What can hang from each mark:
Z_755: Z_18
Z_417: Z_787
Z_787: Z_778
Z_385: Z_250 Z_612
Z_250: Z_385
Z_82: Z_787
Z_612: Z_673 Z_755 Z_787
Z_673: Z_612 Z_787

Each row was made from one small tree. The marks that hang from a mark follow it in brackets, in the order of their numbers. Every link used is in the known rows. Write each row's tree.
Known rows:
Z_82[Z_787[Z_778]]: [19, -20, -37, -10, 1, 14, -21, 11, 11, -25, 36, 13, -6, 6, -2, -16]
Z_673[Z_612[Z_755 Z_787[Z_778]]]: [-3, -10, -8, -3, 37, -5, -1, 17, 0, -10, -5, -5, 5, -11, -8, 12]
Z_417[Z_787]: [29, -15, -40, 10, 15, -7, 3, 8, -4, -16, 25, 22, -14, -18, 8, -29]
Z_385[Z_250 Z_612]: [-1, -7, -32, 22, -35, 13, 7, -12, 1, -8, 16, 8, 0, 9, 5, -25]
Z_385[Z_612[Z_673 Z_787]]: [-2, -2, -8, -12, -10, -3, 9, -3, -5, 6, 3, 15, -12, -12, -6, 13]
Z_673[Z_612[Z_755[Z_18]] Z_787[Z_778]]: [4, -6, -1, 4, 62, 2, 9, 11, -4, 4, -15, -17, 20, -6, -5, 20]
Z_385[Z_612[Z_673 Z_755[Z_18]]]: [-7, -7, 20, -7, -19, 4, 6, -11, -19, 0, -2, 3, -4, -16, -6, 13]
Z_250[Z_385]: [27, 4, 0, -4, 0, -14, -19, 20, 12, -21, 26, 12, 21, 14, 1, -33]
Z_250[Z_385[Z_612]]: [17, 4, 3, -14, -12, -6, -5, 13, 11, -15, 25, 10, 16, 15, -4, -27]
Z_385[Z_250 Z_612[Z_673 Z_755[Z_18] Z_787[Z_778]]]: [-30, 6, 8, 7, -20, 7, 7, -19, -1, 16, -31, -9, -21, 5, 2, 8]
Z_673[Z_787[Z_778]]: [22, 0, -14, 1, 32, 1, 0, 22, 8, -7, 15, 3, 17, 2, 11, -7]
Z_673[Z_612]: [19, -18, -30, 16, 21, -2, 2, 13, -5, -16, 16, 11, 17, -10, -9, -4]
Z_787[Z_778]: [18, -7, -2, -2, -3, 3, -6, 35, 11, -29, 20, 10, 11, 7, 9, -26]
Z_250[Z_385[Z_612[Z_673 Z_787]]]: [9, 11, 8, -18, -6, -12, -4, 8, 13, 1, 7, 9, 3, 12, -6, -10]
Z_250[Z_385[Z_612[Z_673 Z_755]]]: [8, 7, 20, -12, -15, -3, -5, 5, 6, -4, 12, 0, 8, 9, -2, -10]
Z_385[Z_250 Z_612[Z_673 Z_755]]: [-14, -3, -9, 25, -41, 16, 7, -23, -6, 8, -3, -5, -12, 1, 8, -1]
Z_250[Z_385[Z_612[Z_673 Z_755[Z_18] Z_787[Z_778]]]]: [-3, 13, 31, -25, -2, -10, -5, 8, 10, 1, -8, -2, 2, 12, -7, -4]

Write each row's tree:
[6, 11, 25, -14, 0, -6, -3, 0, 3, 4, 1, -3, 11, 9, -5, -3]	Z_250[Z_385[Z_612[Z_673[Z_787] Z_755[Z_18]]]]
[-2, 1, -29, 29, -25, 14, 15, -21, 1, 18, -2, 2, -8, 8, 7, -1]	Z_385[Z_250 Z_612[Z_673[Z_787]]]
[8, -10, -24, 0, 36, -7, 3, 21, 6, -10, 0, 7, 7, -5, -10, 3]	Z_673[Z_612[Z_787[Z_778]]]
[7, 0, 10, 12, 14, -1, -5, -5, -14, 12, -3, -6, 0, -19, 10, 27]	Z_612[Z_673[Z_787] Z_755]
[-12, 1, -13, 25, -24, 16, 12, -26, -6, 18, -6, -10, -10, 2, 10, 8]	Z_385[Z_250 Z_612[Z_673[Z_787] Z_755]]
[-12, 2, -26, 18, -26, 5, 10, -19, 3, 15, -10, 7, -20, 5, 2, 1]	Z_385[Z_250 Z_612[Z_673 Z_787]]
[-14, 3, -7, 22, -24, 20, 13, -18, 0, 17, -9, -13, -10, 7, 12, 6]	Z_385[Z_250 Z_612[Z_673[Z_787[Z_778]] Z_755]]
[-20, -2, -17, 8, -19, 4, 1, -18, -3, -1, -2, -2, -12, 0, 4, -6]	Z_385[Z_250 Z_612[Z_755 Z_787]]
[-7, -10, 3, -6, 43, -10, -2, 11, -6, -9, -18, -5, 6, -13, -13, 14]	Z_673[Z_612[Z_755[Z_18] Z_787[Z_778]]]
[-11, -7, -16, 19, -34, 14, 3, -16, -6, -8, 10, -3, -2, 3, 8, -16]	Z_385[Z_250 Z_612[Z_755]]
[-2, 11, 27, -29, 3, -11, -8, 12, 10, -10, 1, -1, 9, 13, -7, -15]	Z_250[Z_385[Z_612[Z_755[Z_18] Z_787[Z_778]]]]
[-17, 7, 40, -15, 18, -14, -11, 4, -8, 8, -38, -5, -16, -14, -2, 27]	Z_612[Z_673 Z_755[Z_18] Z_787[Z_778]]
[-2, -3, 5, -4, -7, 9, 11, -9, -13, 9, 6, -2, -3, -14, 1, 20]	Z_385[Z_612[Z_673[Z_787] Z_755]]
[-11, 5, 25, -11, 10, -8, -10, 11, 0, 5, -21, -5, -18, -12, 6, 25]	Z_612[Z_673 Z_755 Z_787[Z_778]]
[2, 11, 19, -20, -5, -10, -6, 5, 8, 1, 3, 1, 2, 8, -5, -4]	Z_250[Z_385[Z_612[Z_673 Z_755 Z_787]]]
[9, 10, 17, -12, -4, -3, -3, 3, 7, 3, 10, -3, 10, 10, -1, -4]	Z_250[Z_385[Z_612[Z_673[Z_787] Z_755]]]
[12, -10, -23, 14, 57, 0, 6, 2, -10, 5, 3, -10, 21, -15, -4, 22]	Z_673[Z_612[Z_755] Z_787]
[7, 12, 22, -15, -5, 0, -1, 10, 13, 2, 7, -7, 9, 15, 1, -7]	Z_250[Z_385[Z_612[Z_673[Z_787[Z_778]] Z_755]]]
[-18, 4, 4, 19, -19, 15, 12, -24, -5, 19, -21, -13, -9, 6, 6, 7]	Z_385[Z_250 Z_612[Z_673[Z_787[Z_778]] Z_755[Z_18]]]
[4, 12, 30, -17, -1, -3, -2, 6, 9, 4, -2, -7, 10, 14, -3, -5]	Z_250[Z_385[Z_612[Z_673[Z_787[Z_778]] Z_755[Z_18]]]]
[-13, 3, 29, -8, 19, -21, -15, -10, -20, 10, -32, 2, -15, -25, -5, 31]	Z_612[Z_673 Z_755[Z_18] Z_787]
[-24, -1, -6, 5, -13, 0, 0, -22, -9, 1, -14, -2, -10, -1, -1, -4]	Z_385[Z_250 Z_612[Z_755[Z_18] Z_787]]
